Each row was made from one small tree. The marks that hang from a mark follow it in brackets, in the order of their numbers. Every link used is in the known rows. Write each row's tree.
Known rows
k_157{k_563{k_946}}: [0.824, 0.110, -1.078, -1.178, -2.137, 0.283, -1.002, 0.642, -0.002, -0.001, -0.994, 0.087, 0.240, -1.213, 0.442, 1.467, 0.742, 2.432, 1.855, -2.131, 1.752, 0.454, -0.366, -0.718]
k_874{k_778{k_696} k_946{k_269 k_563}}: [3.306, -1.765, -1.204, 0.930, 1.296, -0.425, -3.390, 0.531, 2.392, 1.537, -2.243, 1.616, 1.903, 0.915, -1.457, -1.617, -1.560, -0.678, 0.682, 3.266, 0.315, 0.912, 2.323, 1.755]
k_778{k_696{k_946}}: [0.491, -0.100, -0.012, 1.197, 1.600, 0.681, -0.569, -3.713, 0.376, 0.213, -1.990, 1.268, -0.465, 0.704, -0.581, -1.771, -0.099, 1.048, 0.081, -0.523, -0.242, -0.285, 0.646, 0.535]
k_563{k_157{k_696} k_946{k_269 k_874{k_778}}}: [1.498, -1.378, -2.088, -1.425, 0.770, -0.133, -1.384, 2.383, -0.575, 1.507, -0.475, -0.889, 1.338, 0.459, 0.165, 0.667, -0.781, -1.303, 1.731, 1.377, 3.031, -1.695, 1.343, -0.647]
k_778{k_696{k_946{k_563 k_874}}}: [0.664, -1.235, 0.800, 0.682, 4.545, 0.391, -0.705, -0.346, 1.417, 0.225, -2.022, 0.573, 1.399, 0.211, -1.478, -0.840, -1.657, -2.246, 0.950, 0.603, -0.408, 0.850, 1.731, 0.308]
k_778{k_696{k_946{k_269 k_563 k_874{k_157}}}}: [0.783, -1.933, 0.082, -0.293, 2.526, 1.190, -0.965, 0.984, 2.352, 0.507, -2.634, 0.543, 1.834, 0.845, -1.537, -1.703, -1.735, -3.269, 2.035, 1.050, 0.510, -0.800, 1.444, 0.222]
k_269{k_946{k_563{k_157{k_696}}}}: [0.653, -4.150, 0.405, -0.831, 3.573, -0.536, -2.391, 2.211, 0.160, 0.048, 1.114, 0.874, 1.609, 0.074, -0.067, -0.430, 0.029, 1.387, 0.374, -0.304, 1.081, -0.116, 0.128, 0.638]
k_157{k_563 k_696{k_946{k_874}}}: [-0.088, -0.690, 0.205, -0.869, 1.333, -0.420, 0.432, 0.663, -0.296, -0.117, -2.801, 1.482, 1.847, -0.118, -0.366, -1.100, 0.997, 0.388, 0.871, -1.289, 1.500, -0.260, 0.031, -0.601]
k_563{k_157{k_696} k_946{k_874}}: [0.864, -0.279, -0.931, -1.235, 1.547, -0.492, -0.396, 3.183, -0.341, 1.035, 0.604, 0.116, 0.991, -0.139, 1.024, 2.358, -1.134, 0.303, 2.386, -0.613, 3.083, -1.048, 0.394, -0.889]
k_778{k_696{k_946{k_269}}}: [1.299, -1.159, -0.465, 0.566, -0.334, 1.093, -2.579, -4.176, 0.815, 0.560, -3.318, 0.690, -0.815, 1.066, -0.725, -2.219, 0.162, -1.534, -0.614, 0.141, -0.182, -0.877, 0.859, 0.541]
k_696{k_778 k_946{k_269 k_563 k_874}}: [1.969, -2.249, -0.770, -1.326, 1.713, 2.293, -1.622, -0.731, 1.690, 0.875, -2.098, -1.202, 1.001, 1.009, -1.788, 0.279, -0.913, -6.194, 1.161, 0.898, -0.856, -0.459, 1.851, -0.880]
k_874{k_157 k_778{k_696{k_946{k_269 k_563}}}}: [1.406, -2.172, -0.761, 0.740, 2.771, 1.001, -1.248, -1.469, 1.683, 0.503, -1.783, 0.556, 1.808, 1.310, -1.960, -3.611, -0.292, 0.280, 1.136, 1.450, 0.191, -1.052, 1.323, 1.189]
k_946{k_269 k_563{k_157}}: [0.740, -1.809, -0.033, -1.181, 2.175, 0.681, -2.968, 2.508, 0.980, 0.272, 0.942, -1.949, 0.475, 0.009, 0.024, 0.850, -0.747, -1.026, 1.183, 0.406, 0.706, 0.099, 0.505, -0.266]
k_157{k_696}: [0.919, -0.820, -0.610, -0.411, 0.141, -1.256, 0.365, 0.432, -0.266, 0.525, 0.144, 1.170, 0.925, -0.046, 0.185, -0.616, 0.557, 1.300, -0.521, -0.568, 0.647, -0.854, -0.228, 0.301]
k_778{k_696}: [0.239, -0.113, 0.385, 0.927, 1.160, -0.139, 0.221, -1.578, 0.958, 0.573, -0.299, 1.701, 0.034, 0.189, -0.424, -0.990, -0.838, 0.990, -0.284, 1.266, 0.138, -0.055, 0.515, 0.861]
k_696{k_946{k_269 k_563{k_157} k_874{k_778}}}: [0.004, -1.733, -0.349, -0.511, 4.971, 1.280, -2.075, 1.891, 0.491, 0.399, -1.484, -2.398, 1.383, 1.092, -1.246, -1.140, -0.635, -2.994, 2.008, 1.507, 0.513, -0.293, 1.732, -0.521]
k_157{k_563{k_946{k_269 k_874}} k_696{k_778}}: [3.180, -2.026, -2.100, -3.047, -2.582, 0.768, -0.375, 0.436, 1.135, 1.663, -1.435, 1.010, 1.589, -0.279, -0.606, 1.718, 0.132, -2.156, 1.434, 0.161, 2.580, -1.278, 1.010, -1.118]
k_874{k_157{k_563} k_778}: [-0.595, 0.065, -0.007, -0.040, 0.511, 0.279, 2.717, 2.082, 0.594, -0.248, 0.459, 0.958, 2.263, -0.035, -0.491, -1.550, 1.199, 3.786, 1.514, 1.099, 1.772, -0.532, -0.492, 0.397]
k_157{k_563 k_696{k_778 k_946}}: [1.740, -1.300, -0.979, -0.617, 0.340, 0.893, 0.843, -3.157, 0.340, 0.431, -0.810, 1.624, 1.233, 0.629, -0.635, -0.936, 1.827, 2.711, 0.096, -1.580, 1.127, -1.204, -0.400, -0.287]
k_157{k_563{k_946{k_874}} k_696{k_778}}: [2.175, -0.811, -1.456, -1.926, -0.897, 0.384, 1.386, 0.670, 0.479, 1.444, -0.116, 1.954, 2.116, -0.313, -0.370, 2.540, -0.108, 0.027, 2.016, -0.562, 2.554, -0.799, 0.718, -0.979]

Which tree is each row?
[-0.317, -0.595, 0.103, -1.464, -1.097, 1.553, -0.185, 2.032, 0.797, -0.269, -3.814, 0.026, 1.355, 0.170, -0.706, -1.900, 0.699, -1.662, 2.024, -0.305, 1.550, -0.809, -0.142, -0.761] -> k_696{k_946{k_269 k_874{k_157{k_563}}}}
[1.591, -0.356, -1.719, 0.209, -2.114, 0.273, -1.119, 2.521, 0.849, 1.015, -2.037, 0.841, 1.510, 1.446, -0.149, -1.633, -0.040, 0.134, 1.542, 2.688, 1.530, -0.919, 1.055, 0.841] -> k_874{k_157 k_778 k_946{k_269}}
[2.597, -0.817, -0.688, 1.799, 3.280, -0.955, -1.502, 0.537, 1.780, 1.187, -0.875, 2.163, 2.310, 0.350, -1.097, -1.060, -1.634, 1.860, 1.253, 2.550, 0.269, 1.115, 2.189, 1.733] -> k_874{k_778{k_696} k_946{k_563}}
[0.168, -0.658, 0.489, -0.505, 0.069, 1.438, -0.379, 0.284, 1.935, 0.300, -3.725, 1.630, 1.439, 0.667, -1.133, -2.434, -0.177, -0.788, 2.040, 0.938, 1.821, -1.061, 0.418, 0.128] -> k_778{k_696{k_946{k_269 k_874{k_157{k_563}}}}}
[1.033, -1.317, 0.257, 0.952, 3.594, 0.348, -1.596, -2.626, 1.190, -0.008, -0.996, 0.911, 0.832, 0.339, -1.083, -1.586, -0.502, 0.720, 0.426, -0.624, -0.742, 0.637, 0.859, 0.798] -> k_778{k_696{k_946{k_563}}}
[2.173, -1.257, -1.103, -0.037, 2.235, 0.386, -3.921, 3.490, 1.361, 1.073, -0.359, -1.064, 1.406, 0.808, -0.170, -0.237, -0.996, 0.038, 1.969, 2.087, 1.266, 0.458, 1.781, 0.626] -> k_874{k_778 k_946{k_269 k_563{k_157}}}
[0.584, 0.367, -1.405, -0.829, -1.097, 0.259, 1.710, 1.882, -0.050, 0.125, 0.219, 0.552, 1.965, -0.428, -0.103, 0.109, 0.976, 4.209, 2.617, -0.570, 2.636, -0.565, -0.190, 0.014] -> k_874{k_157{k_563{k_946}} k_778}
[-0.760, -0.481, 1.091, -0.647, 4.704, 0.444, -0.177, 4.783, 0.924, -0.028, 1.746, -1.181, 1.546, -0.302, -0.086, 2.001, -2.077, -1.574, 2.400, 1.149, 0.817, 0.640, 0.725, -0.521] -> k_946{k_563{k_157} k_874}
[2.623, -1.876, -1.601, -0.277, 0.263, 0.078, -2.046, 3.708, 1.803, 1.058, -1.307, 0.449, 2.649, 0.883, -0.893, -1.627, -0.576, 0.044, 2.215, 2.104, 1.104, -0.140, 1.260, 1.023] -> k_874{k_157 k_778 k_946{k_269 k_563}}
[3.098, -1.887, -1.253, -0.659, -0.561, -0.056, -4.416, 2.554, 1.616, 0.893, -2.060, -0.351, 0.891, 0.110, -0.311, 0.350, -0.913, -2.213, 1.196, 0.713, 0.124, 0.970, 1.354, 0.540] -> k_874{k_946{k_269 k_563}}
[0.406, -0.697, -0.982, 0.167, 1.097, -0.952, 2.540, 1.708, -0.248, 0.504, 1.060, 1.596, 2.601, 0.666, -0.413, -2.175, 0.896, 3.383, 0.569, 1.216, 1.788, -1.930, -0.249, 0.781] -> k_874{k_157{k_696} k_778}
[-0.170, -2.524, 0.643, 1.088, 2.746, 0.403, 0.530, -1.090, 0.664, 0.681, -1.954, 2.725, 1.381, 0.745, -1.848, -3.136, -1.537, -2.362, -0.200, 3.953, -0.204, 0.211, 2.079, 1.298] -> k_269{k_946{k_874{k_778{k_696}}}}
[3.563, -2.081, -2.612, -2.426, -3.677, 0.577, -1.326, -1.630, 1.006, 1.523, -0.614, 0.899, 0.858, -0.198, -0.002, 0.910, 1.288, 0.580, 0.761, -0.782, 2.273, -1.613, 0.209, -0.825] -> k_157{k_563{k_946{k_269}} k_696{k_778}}
[-0.052, -0.520, -0.291, -0.770, 0.075, 1.490, 0.812, 1.673, 0.384, 0.090, -3.278, -0.133, 2.014, 0.601, -1.458, -2.919, 0.765, -1.276, 1.991, 1.159, 1.589, -1.033, 0.461, -0.479] -> k_696{k_946{k_269 k_874{k_157{k_563} k_778}}}
[1.187, -0.794, -1.019, -2.527, -2.690, 0.683, -1.772, 2.048, 0.464, 0.606, -3.080, -0.558, 0.498, -1.064, -0.247, 1.493, -0.503, -2.819, 2.069, -0.412, 1.905, 0.003, 0.869, -1.198] -> k_157{k_563{k_946{k_269 k_874}}}
[0.740, -0.296, -1.364, -0.630, 2.544, -0.599, 0.896, 3.019, -0.879, 1.233, 0.761, 0.072, 1.847, 0.347, 0.371, 1.206, -1.081, 1.218, 2.459, 0.824, 3.141, -1.327, 1.296, -0.435] -> k_563{k_157{k_696} k_946{k_874{k_778}}}
[2.758, -1.023, -1.835, -0.666, -2.004, -0.888, -0.908, 3.217, 1.099, 1.204, -2.154, 2.634, 3.080, 0.674, -0.069, -2.608, 1.429, 3.568, 1.735, 1.427, 3.232, -1.241, 0.074, 1.029] -> k_874{k_157{k_563 k_696} k_778 k_946{k_269}}
[0.503, -1.791, 0.682, -0.195, 4.594, 1.414, -2.999, 0.745, 1.683, 0.592, -1.923, -0.582, 0.751, 0.790, -0.827, -0.570, -1.933, -2.846, 1.623, 0.982, 0.668, -0.132, 1.766, -0.052] -> k_778{k_696{k_946{k_269 k_563{k_157} k_874}}}
[2.643, -1.169, -1.809, -0.686, -3.019, -0.801, -2.052, 2.827, 1.050, 1.353, -2.183, 2.008, 1.714, 0.746, 0.423, -0.998, 0.434, 0.764, 1.526, 0.583, 2.310, -1.737, 0.288, 0.817] -> k_874{k_157{k_696} k_946{k_269}}
[-0.539, -0.477, 0.688, -0.066, 6.026, 0.263, 0.536, 4.351, 0.516, 0.281, 1.804, -1.355, 2.405, 0.135, -0.800, 1.080, -1.929, -0.939, 2.184, 2.416, 0.950, 0.612, 1.402, -0.114] -> k_946{k_563{k_157} k_874{k_778}}
[1.417, -0.750, -1.559, -0.427, -0.523, 0.436, 0.566, 1.134, 1.128, 1.631, -1.626, 0.841, 1.693, 0.700, -1.191, -0.979, -1.588, -1.934, 2.197, 2.903, 2.158, -1.473, 1.995, 0.225] -> k_563{k_946{k_269 k_874{k_157 k_778{k_696}}}}
[0.828, -2.272, -0.754, -0.381, 3.093, 0.931, -1.911, 0.702, 0.346, 0.368, -2.853, -1.818, 1.633, 0.640, -1.956, -2.208, -0.637, -4.919, 0.919, 1.232, -0.704, 0.106, 2.035, -0.212] -> k_696{k_946{k_269 k_563 k_874{k_778}}}
[1.164, -0.932, -1.521, -1.729, -2.513, 0.641, -2.021, 1.303, 0.003, 0.933, -2.594, -1.330, -0.123, -0.132, -0.029, 1.478, -0.994, -4.945, 1.795, 0.088, 1.111, -0.477, 1.123, -1.125] -> k_563{k_946{k_269 k_874}}
[3.738, -1.388, -1.870, -1.472, -3.570, 0.540, -0.226, 1.958, 1.994, 1.608, -1.186, 3.064, 2.465, 0.873, -0.017, -0.199, 1.196, 1.926, 1.763, 1.074, 2.748, -1.828, 0.180, 0.460] -> k_874{k_157{k_563 k_696{k_778}} k_946{k_269}}
[0.463, -1.915, -0.680, -0.687, 2.676, 1.297, -0.464, 2.209, 1.037, 0.377, -2.226, -1.088, 2.534, 1.041, -1.905, -2.677, -0.754, -3.812, 1.933, 1.404, 0.259, -0.532, 1.491, -0.122] -> k_696{k_946{k_269 k_563 k_874{k_157 k_778}}}
[2.431, -1.463, -0.872, -0.311, 1.064, -1.516, -1.009, 4.731, 1.334, 0.942, -0.224, 2.236, 3.240, 0.170, 0.317, -0.211, -0.476, 2.658, 2.643, -0.043, 1.750, -0.364, 0.157, 1.163] -> k_874{k_157{k_696} k_946{k_563}}
[2.248, -2.073, -1.884, -0.912, -1.527, 1.416, 0.430, -2.394, 0.657, 0.976, -0.820, 0.708, 1.129, 1.906, -0.593, -2.195, 1.461, -0.700, 0.257, -0.142, 1.088, -3.206, 0.059, -0.104] -> k_874{k_157{k_696{k_778 k_946{k_269}}}}
[1.787, -1.560, -0.662, -2.371, -1.481, 0.844, 2.132, 2.384, 1.821, 1.159, -0.507, 2.015, 2.912, 0.329, -0.764, -0.304, 0.325, -1.058, 1.214, 1.781, 2.561, -2.214, 0.157, -0.435] -> k_946{k_269 k_874{k_157{k_563 k_696{k_778}}}}
[-0.138, -3.109, 1.361, 0.672, 6.311, 0.429, -0.277, 1.685, 0.967, 0.542, 0.367, 1.246, 2.199, 0.653, -1.691, -1.283, -2.264, -1.227, 1.600, 3.883, 0.596, 0.952, 2.139, 1.179] -> k_269{k_946{k_563{k_157} k_874{k_778{k_696}}}}
